Each row was made from one walk, in order. Every step used is in the known rows, and no mark comes twice. Write each row's walk.
Known rows
n/s/g/f/a/b/l: [  1.5 -28.2 -36.1  12.2  -2.0  19.2  -1.5  15.6  34.2   2.9  -5.4  -2.7
  24.7 -10.6   7.3   7.1  -9.8 -32.6 -13.8  47.1 -17.4  -8.2  -4.4  -1.3]
h/f/c/s: [ 15.3 -13.4 -23.1   6.0 -39.1  26.2 -25.4  12.2   1.4  -6.9 -16.4  21.5
  -3.6   5.6  15.6  17.1 -42.3  -3.7  -3.6  21.6 -18.6 -28.9  19.4 -14.3]
h/f/a/b: [ 12.8  26.7 -27.9   8.9 -25.7  26.1 -11.7  37.3   4.3 -13.5 -10.0  -1.0
   6.3   7.1 -19.0 -12.9 -26.6 -23.9 -22.6  21.3  -9.7 -15.9  16.6  -8.0]
j/f/g/s/n: [ 15.5 -36.5  -5.2  27.9   6.2   8.6  23.9  -5.9   9.8  14.1 -15.7  -8.7
  26.8   7.1  30.9  -6.6  -3.8 -29.5   2.1   1.6  -9.6 -22.2  23.1 -41.2]
c/s: [ -2.5 -12.5  -5.2   2.2 -26.7  10.7 -12.6   8.2   5.7   2.0 -17.0  17.9
  -0.1   1.6  18.3  12.8 -30.9  -0.9   5.6  31.8 -14.2 -27.5   8.3  -5.8]
q/s/g/f/h/b/l: [ -1.1 -45.7 -32.3  16.5 -17.2  10.4 -26.1  14.2  38.8  15.1   3.9  17.8
  31.2   0.5  15.0  30.2  20.1 -13.7   2.9  25.2 -26.8 -22.6  26.1 -14.9]
g/s: [  8.1 -18.2   2.3  -2.4  -3.9  -1.3  -1.9  13.1   9.2   4.9 -15.0  13.8
   7.7  -3.9  16.6   4.1 -10.7 -12.5   6.0  15.6  -7.3 -27.2   1.8 -10.3]
s/g/f: [ -9.1 -27.0  -2.6  38.3  -4.5  16.3  16.9 -18.1   3.9  15.5  -8.5  -2.8
  26.8  18.4  21.1   6.8   2.0  -7.9  -3.5  15.0  -5.0 -14.7  10.4 -29.8]
g/f/c/s/n: [  3.1 -35.3 -18.1  15.0 -25.3  28.5   7.3 -14.1  -4.9   4.7 -19.2  20.7
  -0.5   9.6  22.3  11.9 -29.4 -24.4  -2.7  13.7 -15.4 -23.0  11.3 -30.9]
b/a/f/g/s: [ 29.1 -23.2 -12.8  19.0  -1.4  -4.0  16.1  19.4  16.7   6.4 -10.6  -4.1
  47.0  11.4  30.8 -15.3  20.2 -12.8   2.1  36.9 -15.1 -11.1  14.5 -12.4]
s/g/f/a/b: [  1.3  -1.5 -23.4  32.7  -7.2  24.7  11.6   8.5  11.7   7.1  -7.8   2.5
  18.7   9.0 -10.2  -9.0  -2.8 -20.6 -13.3  27.3 -11.9  -8.9   6.9 -16.3]
a/b: [  5.0  25.5  -8.1   1.0 -14.1  11.7  -4.6  11.4   6.3 -11.1  -7.7  12.5
   1.9   7.0 -10.5   4.6 -19.0 -14.5  -1.0  20.2   6.9 -25.8   6.0   5.6]
n/s/g/f: [  1.4 -50.0  -9.3  30.7  -8.0  15.8   5.0 -13.5   6.6  12.1  -4.8  -1.6
  27.2   3.0  30.8   6.0  -5.3 -19.6  -3.8  20.1  -6.0 -22.0 -11.3 -34.4]
h/f: [  3.7   0.2  -6.9  15.5 -23.3  16.4  -8.1   8.7  -6.5  -5.3 -10.2  -8.2
  14.9  16.8  13.3   3.1 -18.4 -12.1 -10.2   9.2  -2.9 -21.9  19.3 -21.9]
c/s/g/f: [-11.5 -40.6  -2.4  37.8 -16.6  16.3   1.2  -8.2  11.7  15.1  -9.7   9.2
  15.6   9.5  35.5  15.4 -12.3  -6.0   0.9  31.5 -20.3 -23.4   7.5 -34.1]
q/s/g: [ -9.8 -38.0 -14.4  14.5  -9.1   8.6  -0.6  -9.5  19.2  14.0  -6.6  18.6
  18.3  17.3   8.8  19.1  -1.0  11.3   7.1  29.9 -18.2 -24.3  10.7  -8.7]
n/s/g: [  1.1 -40.6 -15.0  15.3  -5.1  10.2   0.0  -7.5   6.5   1.8  -4.5  12.1
  20.7   2.8  17.4   8.5 -15.0  -5.6   3.8  28.2  -5.1 -22.4  -8.8  -9.6]
g/f/a/b/l: [ -0.3  12.4 -28.7  -1.0 -12.9  15.4  -0.7  21.4  23.6   4.5 -14.4  -8.0
  14.9   0.1  -4.2   4.6 -10.7 -31.7 -12.5  33.7 -10.1  -3.9  11.6   4.0]
h/f/a: [  9.8   2.3 -26.7  11.7 -27.6  22.7  -7.7  23.1  -5.9  -0.2 -14.7  -9.8
  12.3  13.7  -3.6 -11.5 -18.6 -12.9 -19.5  17.1 -19.0  -9.8  18.5 -14.8]
q/s: [ -1.0 -20.7 -11.7  -5.8 -24.5   6.8 -12.1   3.1  13.3  12.9 -11.5  15.1
  10.2  10.6   8.4  16.6  -8.8   0.6   5.5  23.0 -12.5 -28.3   9.4  -7.2]
s/g/f/h: [ 17.2 -34.2 -10.9  38.0  -3.5   6.6   9.6 -15.2  -1.0  15.0  -6.4  16.3
  27.2  13.2  19.8  -2.1  17.9  -9.4  -5.2  -5.4  -3.6 -17.0  14.8 -30.6]
f/g: [  9.8 -10.1 -12.9   8.5 -11.3   5.0  -2.1 -14.0   5.1   7.7 -11.7   3.1
  28.8  15.3   9.6  -0.9  -1.8  -3.1   6.4  14.2   0.2  -2.8  12.3  -8.0]
h/b/a/f: [  2.3  22.2 -17.2  14.3 -30.7  18.2   2.0  40.2  -0.5 -14.0  -1.9  -7.0
  28.8  20.5  -2.9  -0.3  -2.1 -12.3  -4.4  47.7 -14.2 -21.0  22.3  -1.4]
b/a: [  3.3  10.6  -8.0  -2.7 -23.4  14.6   6.9   5.7  -4.9  -2.9  -9.3   5.3
  16.1  22.1  -8.8   0.6  -8.6   4.2  -3.2  40.3 -15.1  -8.8  19.2  14.9]
n/s/g/f/c: [ 15.7 -49.9 -21.2  20.6 -12.2  21.3   0.5 -19.7   5.0  11.2  -7.8  14.7
  19.7   1.3  21.3   9.6 -12.4 -13.8  -1.1  17.4  -6.2 -20.3  -8.9 -25.8]

Write each row's walk
[ 11.8 -23.6 -32.0  26.7 -19.4  21.0  14.9   9.2  10.8  -4.2 -12.8  25.3
  23.8  20.9  16.9  10.0 -12.7  12.6   0.3  55.7 -26.9 -21.2  20.1   2.0]
b/a/f/c/s/g
[  7.7 -25.3 -19.0  27.0  -9.0  22.1  13.6 -27.9   1.5  13.6 -12.3  13.5
  18.6  16.2   9.9  10.7  -2.4  -1.8  -2.0   9.7  -7.4 -12.5  10.9 -22.5]
s/g/f/c
[ 10.5 -21.8 -22.7  24.4  -5.6  13.3  16.7  33.9  10.4 -10.3  -1.0  -4.7
  42.2  12.9  12.7 -13.6  12.7 -34.3  -0.3  38.6 -21.2  -9.9  24.9 -22.8]
h/b/a/f/g/s/n
[ 17.5 -11.8 -17.1  28.7  -7.3  -1.1  12.5  -4.0   5.4   6.6 -16.2 -10.0
  43.0  20.9  32.3 -10.3  10.0  -8.8   3.6  11.1   9.1  -9.7  12.5 -24.7]
a/f/g
[ 13.7 -10.4 -13.4  20.9 -19.8  13.0  -9.0  -0.2   3.0   1.5  -8.3 -10.7
  33.1  19.9  18.3  -2.7  -4.5  -9.8  -4.2   8.3  -2.2  -6.6  22.3 -28.3]
h/f/g
[ 23.5  18.5 -22.1  -4.6 -36.3  17.5 -21.1  31.9  -3.2 -13.4   3.9  24.5
  15.5  10.7 -28.4  -2.1   0.7  -4.5  -4.2  31.0 -18.9 -14.5  28.4  15.6]
f/h/b/a
[ 21.3 -32.0  -5.9  15.9  -7.4   6.0 -13.4  14.1  14.4   6.9 -10.8  -2.9
  28.8   3.2  31.9  -3.2  -0.8 -20.9  -0.3   9.1 -10.2 -14.5  14.6 -34.1]
h/f/g/s
[ 10.2 -32.0 -29.2  33.1 -12.9  14.6   9.7  -2.7  11.4   0.6 -18.9  26.7
  17.9  11.5  32.1  12.3 -18.4   5.5   6.9  30.3 -13.2 -30.3  13.3 -15.4]
a/f/c/s/g
[ 10.3   5.3 -14.6  17.8 -18.7   6.9  19.5  16.5  -3.2  -6.3 -11.1  -8.5
  32.0  26.9  13.2  -7.4   3.3  -2.4  -7.7  36.5  -8.3 -17.0  18.9  -2.1]
b/a/f
[ 37.0   1.1 -21.6  16.7 -18.2  -0.2  15.8  19.9  -5.1  -7.2  -8.5   9.4
  31.5  21.5  11.9 -17.1  16.6  -3.2  -9.1  19.6  -5.9 -20.4  24.6  -2.6]
b/a/f/h
[ 13.7 -22.4 -13.7   6.6 -34.5  21.8 -13.8  -3.7   3.5  12.5 -20.5  22.0
   0.6   0.8  21.9  15.4 -28.9 -10.2   1.1  20.3 -16.1 -28.1   6.1 -20.6]
g/f/c/s
[  7.4  -9.8 -35.9  25.7 -33.7  31.3  -4.6  30.2  12.9 -12.2  -3.0  25.7
  19.1  13.6   1.8  17.4 -17.0   4.5   1.5  65.5 -33.7 -25.8  24.5   3.2]
h/b/a/f/c/s/g
[  9.4 -24.3 -27.5  24.9  -7.9  24.8  -1.3  15.1  14.4   3.9  -4.1   4.2
  19.2  -6.7  -2.7  -8.5 -10.0 -30.6 -15.0  32.0 -12.8 -17.4 -14.2 -18.3]
n/s/g/f/a/b
[ 17.2 -38.2 -20.2  26.4   7.3   4.1  36.9  10.6   6.7  -1.2 -10.6  -4.3
  45.1  19.3  30.6 -19.9  18.0 -26.6  -1.5  28.6 -15.3  -6.5  21.3 -22.1]
b/a/f/g/s/n
[ 25.6  10.3 -13.9   8.0 -25.9  20.9   5.2  -7.8  -2.2  10.4 -21.0   4.1
   5.1  12.5   1.7   8.1 -25.7   0.0  -1.7   4.4  -6.9 -31.8  20.4  -9.3]
j/f/c
[ 12.2 -44.2 -11.3  24.3   3.7  11.8   6.8   3.1   5.4  -1.5  -9.1  -4.0
  27.8  10.0  30.4  -7.7  -3.7 -34.4  -5.9   0.4  -9.2 -10.8  22.2 -45.9]
h/f/g/s/n
[ 14.3 -49.0 -12.2  37.9 -14.9   9.9  -6.2  -4.6   8.7  15.3  -9.8  26.8
  18.3   2.6  33.2   6.9   1.0  -6.6  -0.8  11.7 -17.9 -27.7  14.4 -33.6]
c/s/g/f/h
[ 14.1 -45.4 -15.1  32.5  15.4  -3.7  29.4   2.4   9.1   5.0 -15.5  -3.2
  38.4   9.8  43.2 -15.5  12.9 -33.9   3.2   3.6   0.0 -16.0  13.1 -42.0]
a/f/g/s/n
[ 13.3 -11.0 -20.5  31.7 -25.4  23.8  -4.1  15.9   2.0   0.9   8.2  14.7
  32.5  16.9 -12.3  -0.3  20.2 -10.0  -8.6  29.9 -26.3 -12.2  26.5 -11.2]
s/g/f/h/b/a
[ 27.9   6.5 -24.7  21.5 -25.0   4.5 -11.2  33.5  -0.7 -10.1  -4.1  10.5
  21.7   6.7   9.3  -7.9   3.9 -20.8  -1.8   4.2   2.0 -31.4  19.5 -19.5]
a/f/h/b
[ 19.1  -4.7 -20.3  23.2 -13.3   5.8  19.1   6.2   5.2   2.6 -10.5 -10.5
  49.8  30.8  18.8 -15.0  15.3  -1.9  -2.3  35.4  -5.6  -1.1  22.8  -5.4]
b/a/f/g
[  4.1  21.9 -36.1  -1.2 -18.0  20.2 -12.9  40.2  21.8 -13.4 -10.9  -4.8
  12.5   3.8 -11.5   4.3 -23.1 -25.1 -19.2  33.6 -14.4  -5.2  25.2  10.1]
h/f/a/b/l
